Known rows, with every step that occurs:
r > g > a: [ 2.74  2.14 -0.87  2.30  0.82  1.07  0.25 -1.45 -5.81 -0.88  0.43  1.54
  3.29 -0.19 -4.13  0.47 -2.17  0.10  0.00 -0.41  1.02  0.86  0.89 -4.91
 -4.37 -3.91 -2.66]
r > d: [ 0.02 -3.15  0.72  1.38 -1.43  0.33 -0.18 -0.86 -2.17 -0.02  0.12 -1.17
  0.92 -0.14 -1.63  1.22  0.17 -0.95 -0.48 -0.72  1.30  1.90 -1.14 -0.12
 -3.96 -0.85 -2.08]
v > h: [-0.17 -1.11 -0.35  0.02 -1.10  0.34  3.50 -0.74 -2.97 -2.38  0.37  1.84
  0.72 -0.42 -1.94  0.56 -0.69  1.01 -2.70 -1.48  1.25  0.45 -0.58 -1.75
 -3.94 -0.21  0.42]
g > a: [ 0.83  0.44 -1.51  2.06  1.56  2.13  0.08 -2.17 -5.50 -1.03 -1.36  1.23
  3.00  0.16 -3.49  0.69 -1.59  0.71 -1.14 -2.21  1.41  1.81 -1.41 -2.81
 -3.29 -2.55 -2.09]
t > v: [ 2.57 -3.41  1.23  2.91  0.21  1.14  0.26 -1.14 -2.08 -0.19 -0.81  0.26
  1.47  1.62 -1.36  0.88  1.54 -0.72  0.10 -1.04  3.19 -0.01  0.24  1.86
 -2.20 -0.40  0.49]
t > d > h: [-2.68 -1.63  0.31  1.15  0.82  1.92 -0.01 -2.58 -1.65  0.82  0.22 -0.59
  0.93  0.19 -1.80 -1.08 -1.14 -1.10  1.40 -4.25  2.23  1.21 -3.82 -0.09
 -0.76  0.88 -0.10]
d > h > v > t: [-1.62 -0.93 -0.42  1.25  0.21  1.30  2.88 -1.05 -3.58 -3.21  0.28 -1.53
 -2.29  0.52 -0.49  1.25  0.01 -2.76 -0.32 -4.13  1.54 -0.94 -3.12  1.74
  1.48 -1.01  0.59]
d > r: [ 0.84 -2.24 -0.91  0.91  0.01 -0.62  2.78  0.34 -2.38  0.69  0.29  0.76
  2.27 -0.75 -0.89  1.39  0.14  0.95 -0.32 -0.82  3.09  0.17 -0.98  1.06
 -1.08  0.56 -0.78]
d > h > w: [-2.42 -2.00 -0.65  0.61  1.07  0.97  0.45  1.27 -2.25 -0.48 -1.13 -1.57
  1.43  1.16  0.92 -0.30 -0.93 -0.47 -1.19 -4.56  0.55  2.05 -0.94  0.10
 -2.37 -0.85 -0.44]
h > w > r > d: [-1.69 -3.21  0.73 -1.79 -2.62 -0.25 -0.58  1.60 -2.33  1.78 -0.03 -1.11
  2.90  1.16  1.30  2.78  1.31 -0.19 -0.74  0.55  0.22  1.50  1.08 -2.56
 -4.65  0.33 -3.69]
t > d > h > w > r > g: [-2.13  0.10  0.51 -1.61 -0.96 -0.01 -0.36  0.66 -2.25  2.65  1.76 -0.57
  3.32  1.64  0.38  0.32 -0.80 -0.52  2.22 -0.86  0.39  0.07  0.75 -4.15
 -2.11  1.06 -1.72]
d > r > v > t: [ 1.83 -0.76  2.64  3.28 -1.28  0.36  3.71 -0.06 -0.30  0.74  1.75 -0.81
 -1.40  1.22 -0.60  3.22  2.36 -0.38 -0.48 -1.81  2.03 -1.19  0.98  1.90
 -0.09 -0.43 -1.66]
h > w > r > g: [ 0.55  0.62  0.56 -0.75 -1.81 -1.17  0.57  1.71 -4.41  1.37  1.10  0.81
  3.51  1.71  0.84  1.82  1.07  0.27  0.71  1.38  0.86 -0.06  4.08 -5.14
 -4.36 -1.54 -3.01]
r > v > h: [ 1.46 -1.10  1.91  1.77 -0.12  1.87  2.78 -1.85 -1.07 -3.30  1.18  1.46
 -0.16 -0.12 -3.03  0.48 -0.38  0.41 -3.07 -1.81  0.27  0.30  1.50 -1.18
 -4.00 -0.26  0.64]
w > r > v > t: [ 1.54  0.17  3.73  2.41 -0.48  0.97  2.81 -1.82 -3.37  1.63  1.44  1.22
 -0.93  2.53 -0.33  3.49  3.66 -0.82  0.15 -1.17  1.60 -0.68  2.80 -1.81
 -1.82 -1.64 -2.43]
w > h > v > t > d > a: [-1.58  0.94 -2.63 -0.79  0.13  1.24  4.74 -2.62 -3.73 -2.04  2.34 -2.25
 -1.11  1.23 -0.63 -0.73  1.26 -1.05  0.84 -1.71 -0.35 -0.67 -3.82  1.93
  1.03  2.50 -2.56]
h > w: [-1.29 -1.31  0.05  0.78 -0.56  1.10 -0.15  1.10 -3.17 -0.57 -1.26 -1.02
  1.86  0.87  1.31  0.63  0.92  0.00 -1.23 -2.46  1.45  2.13  0.15 -1.99
 -3.28 -0.64 -1.67]
r > v > a: [ 1.76 -1.58  2.50  3.57  2.76  3.47 -0.10 -2.71 -1.45 -0.95  0.86  0.65
 -0.04  1.58 -3.18  1.47  1.29  0.38  0.28 -3.29  0.71  0.51  1.97 -1.30
 -1.86 -1.03 -2.47]
h > v > t > d > r: [-1.63 -0.55 -0.04  0.70 -3.33  0.81  2.60 -0.33 -0.96 -0.61  1.06 -2.22
 -0.41 -0.28 -0.56  2.46  0.91 -1.63  0.87 -1.50  3.32 -2.29 -3.96  1.97
  2.69  4.39 -2.62]
w > r > g > a: [ 3.06  2.34 -1.08 -0.07  0.86 -0.20  1.04 -1.27 -7.01  0.80  0.95  3.30
  4.85  0.36 -3.91  1.95 -1.16  0.63  0.28  1.79  1.12 -0.09  2.77 -5.81
 -4.28 -3.42 -2.89]
w > h > v > a: [ 0.67 -2.62 -2.83  0.18  2.69  3.31  2.96 -2.64 -2.67 -5.44  0.68 -0.12
  1.27  0.80 -2.87  0.64 -0.08 -0.71 -0.39 -1.65 -0.08  0.07 -1.51  1.24
 -0.38  0.19 -2.53]
h > v > a: [-0.24 -1.70 -0.97  1.06  1.53  2.80  0.33 -1.43 -3.82 -4.06  0.05  0.09
  0.96 -0.04 -2.63  1.43  0.26 -0.56 -0.12 -2.75  1.79 -0.99 -1.28 -0.63
 -0.09  0.35 -2.37]

Rows:
[-3.31 -4.02 -0.01 -0.22 -0.63  0.95 -0.73  1.63 -0.29 -0.47 -0.44 -3.34
  0.84  0.78  0.56  0.30 -1.35 -1.49 -1.04 -3.33 -0.82  2.49 -1.73  0.40
 -3.31 -0.30 -1.57]
r > d > h > w
[-0.23 -1.80 -0.30  0.61  0.56 -1.09  0.64 -0.36 -3.97  0.55  1.29 -0.65
  1.23 -0.69 -1.46  0.17  0.41  0.68 -0.66 -0.82  0.71  2.07 -0.94  0.55
 -3.68 -0.72 -1.15]
r > d > a
[ 0.11 -1.66  1.72  0.39 -1.83  1.92  3.14 -1.18  2.26 -0.50  1.94 -0.04
  1.18 -0.67 -2.82  1.08 -1.36  1.07 -1.45 -0.89  1.11 -0.56 -1.03  0.49
 -1.79  5.25 -0.24]
t > d > r > v > h
[-0.76 -2.04  1.66 -0.23  2.10  2.02  0.44  0.30 -1.15  0.61  0.84  0.06
  1.93  2.00  0.58  1.46  0.53 -0.48 -0.81 -3.10 -0.40  0.87  2.26 -1.39
 -2.40 -0.76 -0.17]
d > h > w > r > v
[ 0.84 -2.72  0.47 -2.35 -2.19  0.29  2.09  1.95 -0.97 -0.81 -0.32  1.10
  3.36  1.99  0.61  2.49  0.61  0.67 -2.00  0.84  0.73 -1.06  2.62 -0.61
 -4.19  2.37  0.07]
t > v > h > w > r
[ 0.13  0.63 -0.26 -2.95 -2.87 -1.40  2.77  2.58 -3.28 -1.26  1.69  1.80
  3.08  1.09  0.24  1.73 -0.56  1.25 -1.22  1.73 -0.34 -0.88  3.96 -5.50
 -5.19 -0.23 -1.73]
v > h > w > r > g
[ 0.59 -0.05 -1.97 -0.39 -2.99  0.20  5.14 -0.75 -0.28 -1.52  3.13 -2.91
  0.51  0.50 -1.49  1.62 -0.08 -2.46  2.37  1.19  0.98 -2.30 -2.11  1.92
  1.31  2.92 -3.36]
w > h > v > t > d > r > g
[-2.95  1.83  1.28 -0.90 -2.62 -0.60  1.76  1.04 -2.33  3.69  2.06 -1.81
  0.11  2.56  1.62  1.84  0.32 -1.56  3.14 -1.52  0.03 -1.20  0.35 -3.11
 -0.91  0.58 -3.16]
v > t > d > h > w > r > g
[ 0.11 -1.97  0.73 -0.83 -1.60  0.87  3.55  2.43  1.82 -2.69  0.81 -0.98
  1.67 -0.08 -0.09  1.95 -0.69  1.42 -3.31 -1.39 -0.66  0.24  1.55  0.02
 -3.30  2.90 -0.49]
d > r > v > h > w
[-2.45 -1.58  2.51 -0.34  2.50  4.05 -1.29 -0.92  1.00  2.20  1.55 -0.89
  1.62  2.91 -0.60  1.79  0.12  0.22  2.07 -3.97 -0.32 -0.20  0.70 -2.39
 -0.42  3.00 -3.46]
t > d > h > w > r > v > a
[ 0.13  1.51  1.39  1.89 -4.09 -1.10  3.23 -0.08 -1.27  3.12  2.47 -1.29
 -0.11  0.70 -0.76  2.37  0.73 -0.97  3.37  0.20  2.85 -1.81 -0.58 -1.19
  0.05  1.88 -3.67]
v > t > d > r > g
[-1.91 -3.95 -0.66 -1.65  2.02  1.64 -0.02 -1.05 -2.42 -2.07  1.66  0.26
  1.50  0.17 -2.47  2.75 -0.86 -1.24  0.92 -1.75 -0.40 -1.22 -1.61  0.89
  0.02  1.23 -2.31]
w > r > d > h > v > a
[-0.29 -3.12 -0.24 -3.81 -2.56 -1.75  1.95  2.94 -0.94  0.00  1.66 -0.72
  2.85  1.47  0.45  2.10  0.19  1.70 -1.76  1.67 -1.25  0.01  1.96  0.63
 -5.26  3.42 -0.74]
t > v > h > w > r > d > a
[-1.71 -0.85 -0.86 -1.19 -2.04  0.25  2.53  1.70 -2.02 -2.66 -0.66 -0.30
  1.39  0.26  0.20  0.54 -0.76  0.78 -3.38 -1.81 -0.07  0.85  0.13 -2.67
 -4.47  1.18 -0.48]
v > h > w
[ 2.28 -1.19  2.63  1.27  1.20  1.30  0.77 -2.02 -3.08  0.85  1.40  2.61
  1.96  1.62 -1.08  1.99  2.18  0.10 -0.37 -0.72  1.87  0.31  3.15 -2.10
 -3.11 -0.90 -0.89]
w > r > v
[-0.26 -0.24  0.05  2.07 -1.39  0.81  2.51 -0.89 -4.19 -3.01  0.09 -0.92
 -1.81  0.59 -0.20  2.33  1.47 -2.39 -1.00 -2.15  2.10 -1.45 -2.05  0.30
  0.11 -0.91 -1.37]
h > v > t
[-1.30 -0.65 -0.59 -3.18 -2.20 -0.38  2.79  1.75 -3.02 -1.14 -0.30  1.91
  2.86  0.66  0.61  2.00 -0.05  1.32 -2.45 -0.24  0.18  0.35  2.00 -3.77
 -4.49  1.36 -1.29]
v > h > w > r
[-1.28 -3.78  0.24 -1.31  0.56 -0.60  0.68 -0.77 -2.43  1.78  0.94  0.43
  2.01  0.58 -1.45  1.58 -0.29 -0.50  0.36 -1.06  0.92  0.97 -0.80  0.22
 -2.76 -1.08 -0.70]
w > r > d > h
[ 0.03  1.03  0.15  0.85 -4.15 -0.33  2.65  0.20 -1.75 -0.69  2.87 -2.51
 -0.28 -0.15 -1.35  2.21  0.39 -2.28  2.20  0.42  2.84 -3.12 -1.86 -0.08
  1.73  3.13 -2.83]
h > v > t > d > r > g
[ 0.72  2.43 -1.82 -3.11 -1.57 -0.16  2.40  1.67 -5.33 -1.22  0.84  2.15
  4.89  0.31 -2.09  2.28 -2.87  1.29 -2.06  1.55 -1.49 -0.18  3.02 -7.09
 -6.43 -1.15 -3.28]
v > h > w > r > g > a
[-4.73 -0.09  0.99  0.89 -1.75  1.82  1.17  0.29 -0.65  1.81 -0.24 -3.75
 -1.32  2.18  1.88  0.83 -0.02 -1.92  0.94 -5.19  0.62  0.71 -3.37 -0.66
 -0.07  1.25 -2.50]
v > t > d > h > w
[-0.64 -1.69 -2.14 -0.68 -2.24  1.32  5.54 -1.27 -0.39 -1.84  1.69 -2.91
  0.16  0.27 -1.02  1.74  0.50 -1.81  1.23 -0.52  1.43 -1.71 -4.60  3.79
  2.30  4.61 -2.88]
w > h > v > t > d > r
[-0.11 -1.13  1.64  0.57 -0.90  2.19  1.70  0.92  0.08 -3.48  0.49 -0.62
  0.16  1.26 -0.40  0.79 -0.41  0.41 -3.83 -2.26 -0.90  0.55  2.13 -2.19
 -5.09  1.00 -0.24]
r > v > h > w
[-0.71  0.16 -0.42  0.86  0.75  0.33  0.47 -2.09 -4.04  1.85  1.24  0.20
  1.56 -0.08 -1.44 -1.35  0.54  1.26  0.74 -2.29  2.27  1.22 -2.21 -1.19
 -1.84  1.72 -1.34]
t > d > a
[ 0.01  0.46  4.13  3.83 -1.43  2.96  1.22 -3.13 -0.88  1.47  1.15 -1.66
 -2.48  2.24 -1.27  1.56  2.28 -1.48  1.01 -2.94  1.35  0.15 -0.64 -0.64
 -0.98  0.81 -2.84]
r > v > t > d
[ 0.35 -3.26  0.71 -0.40 -2.42  0.93  1.89  1.97 -0.21 -2.43 -0.98 -0.93
  1.64  1.63  0.05  1.05 -0.36 -0.03 -2.22 -1.05  0.59  0.04  0.77  0.65
 -4.47  1.94  0.47]
t > v > h > w
[ 2.30 -1.51  0.94 -2.24 -3.17 -1.27  2.51  2.49 -1.42 -1.14  1.19  0.97
  3.19  2.11 -0.22  2.62  0.03  0.42 -0.48  2.35  0.23 -1.87  4.53 -2.48
 -5.09  0.98 -0.23]
t > v > h > w > r > g
[-3.19 -0.18  3.08  2.42 -0.93  3.60  0.57 -0.93  1.21  1.20  0.90 -4.13
 -2.52  3.04  0.88  0.67  0.61 -2.34  0.65 -5.60 -0.26  0.33 -1.50  0.01
 -0.56  1.22 -1.97]
r > v > t > d > h > w
[ 1.44  2.14 -0.99 -1.10 -0.31  0.37 -0.05  1.35 -5.64  0.79  0.01  1.60
  5.40  0.94 -1.15  1.92 -1.00  0.74 -0.01  1.13 -0.29  0.09  3.09 -6.59
 -4.69 -2.54 -4.28]
h > w > r > g > a
[-1.19  0.03  3.70  1.31  0.22  1.95  1.93 -3.16 -0.96  2.97  2.33  0.05
 -1.33  2.66 -0.92  2.15  1.47 -1.72  1.78 -3.13  1.12 -1.10 -0.64 -0.12
  0.12  0.90 -1.54]
w > r > v > t > d > h
[-1.63 -0.28  3.30  3.21  0.23  3.06  1.25 -3.34  0.17  1.25  1.83 -2.01
 -2.91  2.52 -1.62  0.58  0.78 -2.18  1.06 -4.88  0.97 -0.39 -2.40  0.74
  0.27  0.39 -0.98]
r > v > t > d > h
[-1.11 -2.62 -1.61  0.30  2.39  1.38  0.88 -1.14 -3.38 -4.28  0.15 -0.38
  0.57 -0.64 -1.89 -0.24 -1.44 -2.08 -1.12 -3.89  1.16  0.20 -3.12  1.55
  0.37 -0.54  1.77]
d > h > v
[-2.21 -1.73  2.56 -0.57  1.03  2.94 -1.37 -0.64  0.14  2.05  1.13 -0.80
  1.97  2.10  0.25  0.62 -0.01 -0.98  0.53 -3.35  0.00  0.91  0.32 -1.73
 -1.73  2.19 -1.28]
t > d > h > w > r > v
